Each row was made from one small tree. The marks that hang from a mark follow it in brackets, in the order of their numbers. Every link used is in the known rows. Write each row's tree.
In the rows, zero is written as 128.
Known rows
j46[j176[j840[j649[j262 j757]]] j908]: [113  17 139 150 138 146 131  97 130 146 110 130 129 133 141 137 119 119
 133 127 127 117 173 110]
j649[j262[j908[j757]]]: [114 104 133 118 124 135 131 112 132 114 143 111 124 108 112 136 118 109
 125 112 118 130 141 112]
j262[j649[j840[j908[j757]]]]: [121 124 123 122 129 139 121 103 131  98 134 124 120 116 129 132 118 120
 123 128 118 101 149 143]
j840[j649[j46[j176[j757]] j262]]: [144  22 148 146 133 149 127 109 125 156 126 133 118 126 144 129 129 111
 119 110 126 104 162 111]
j46[j176[j757 j840]]: [141  75 143 136 139 137 133 122 129 151 122 136 118 134 127 123 118 128
 131 129 139 116 168 118]
j840[j649[j46[j176] j757] j908]: [128  45 132 143 135 152 118  99 127 136 112 134 155 116 156 120 126 107
 131 132 127 101 148 147]
j176[j840[j649[j757] j908]]: [131  58 138 135 153 148 121 107 127 129 125 133 134 128 140 134 120 123
 128 134 132 112 144 140]
j46[j176[j840] j908[j757]]: [114 113 120 135 130 137 136 106 131 124 121 124 120 119 142 122 111 121
 147 139 133 121 165 129]
j46[j908[j757 j840[j649]]]: [111 132 107 137 138 139 136 105 121 123 132 126 121 113 177 137 107 127
 138 126 121 128 141 127]
j46[j176 j908[j757 j840]]: [103 137 106 138 125 137 138 108 126 123 122 123 138 108 162 125 104 123
 145 126 121 126 154 119]
j840[j649[j46[j908] j262[j176] j757]]: [121   4 143 148 129 140 124  92 123 148 124 124 132 127 152 135 137 106
 117 110 137 116 155 109]
j908[j757 j840]: [120 147 118 126 134 137 130 122 126 120 137 118 130 109 142 128 112 130
 134 114 115 129 134 107]
j840[j649[j46[j908] j262[j176]]]: [126  40 135 145 123 138 128 100 119 136 129 128 120 128 150 136 135 103
 118 117 141 115 152 116]
j649[j262[j176 j908[j840]] j757]: [106  45 142 126 125 133 128 108 126 134 130 116 157 116 122 138 120 110
 113  98 127 134 155  85]
j840[j649[j46[j908] j757]]: [113  39 133 147 137 141 125 100 128 153 116 124 136 123 163 131 132 117
 132 119 130 123 136 130]
j840[j649]: [136 116 123 130 135 132 128 119 123 127 127 136 122 133 147 131 126 128
 126 138 127 124 134 142]
j649[j46[j176] j262[j908[j840]] j757]: [ 95  18 145 140 122 150 126 106 132 148 114 109 177 102 123 128 120 102
 127  89 115 124 155  77]
j649[j46[j176 j908] j262 j757 j840]: [ 95   6 150 152 121 150 121  92 137 155 110 115 139 111 123 131 126 116
 131  93 116 114 162  91]
j176[j757 j840[j649 j908[j46]]]: [150  90 148 137 161 154 128 117 123 150 142 140 111 117 151 135 114 131
 127 131 148 107 139 140]
j908[j46 j757 j840]: [120 167 126 128 139 145 131 126 126 128 141 116 132  95 149 126 109 137
 138 110 122 127 124 107]

Write each row's tree
[128 135 114 129 142 141 130 113 121 118 136 127 124 115 161 131 111 130
 133 122 115 124 139 121]	j908[j757 j840[j649]]
[103 110 128 121 128 140 133 114 128 119 143 107 137 101 122 139 109 114
 127  99 111 133 142  89]	j649[j262[j908[j757 j840]]]
[141  74 161 133 138 149 122 109 125 143 152 134 107 108 121 139 119 125
 109 102 141 102 152 110]	j649[j262[j176[j757]] j840[j908[j46]]]
[ 96  58 133 149 133 142 127 111 129 159 116 112 156 108 154 131 124 122
 135  97 124 131 127  92]	j649[j46[j908[j840]] j757]
[114  68 139 130 129 131 120 109 135 130 115 123 137 134 124 133 131 133
 118 115 117 116 152 118]	j262[j649[j757 j840]]
[ 98  33 140 149 122 145 122  93 136 155 105 122 144 113 139 123 125 120
 137 108 123 117 158 115]	j649[j46[j176 j908] j757 j840]
[109  89 135 127 121 133 131 111 135 132 108 123 167 116 141 122 122 115
 126 134 132 120 157 137]	j262[j649[j757] j908[j46[j176]]]
[124 147 129 128 132 153 123 104 132 115 134 130 128  92 138 120 105 127
 140 127 122 102 149 143]	j649[j840[j908[j46[j176] j757]]]
[120  87 145 127 124 138 132 106 136 143 121 133 137 117 136 128 115 122
 119 122 136 112 172 132]	j262[j649[j840] j908[j46[j176[j757]]]]
[102  57 137 143 118 150 126  92 134 133 125 113 118 102 128 128 118 112
 137 100 114 110 164 100]	j649[j46[j176 j908[j757]] j262 j840]
[137  80 145 140 139 154 130 117 126 135 124 133 124 121 132 129 118 127
 131 127 130 111 158 109]	j908[j46[j176[j840[j649[j262]]]]]
[109 124 128 118 118 139 130 100 136 110 122 121 139 103 134 121 110 119
 130 128 124 113 170 137]	j262[j649[j840] j908[j46[j176] j757]]
[120  55 134 147 139 144 129 108 126 145 120 126 125 127 151 132 127 117
 135 125 140 121 144 123]	j176[j840[j649[j46[j908]]]]
[129 146 128 134 129 145 127 121 127 124 125 136 146 105 143 120 116 122
 136 142 135 109 132 149]	j840[j908[j46[j176]]]
[131 119 123 128 136 146 127 110 130 108 129 129 129 113 130 119 108 115
 140 142 129 106 159 139]	j46[j176[j840[j908[j757]]]]
[140  80 140 137 142 144 129 117 128 140 127 139 127 126 131 126 113 119
 130 135 141 106 161 135]	j46[j176[j757 j840[j908]]]
[139  77 133 133 149 157 121 104 125 118 137 123 122 111 143 126 119 110
 133 126 132 102 144 137]	j176[j840[j649[j46] j908[j757]]]
[151  82 146 141 150 149 134 117 125 156 126 143 115 126 152 125 114 134
 133 134 144 111 163 129]	j908[j46[j176[j757 j840[j649]]]]
[104 115 120 122 120 126 133 121 127 119 120 120 161 124 138 136 119 115
 120 124 125 130 142 116]	j262[j649 j908[j840]]
[141 122 129 132 145 151 132 110 126 124 127 132 118 112 152 118 109 129
 143 140 133 111 163 135]	j908[j46[j176[j840[j649]]] j757]
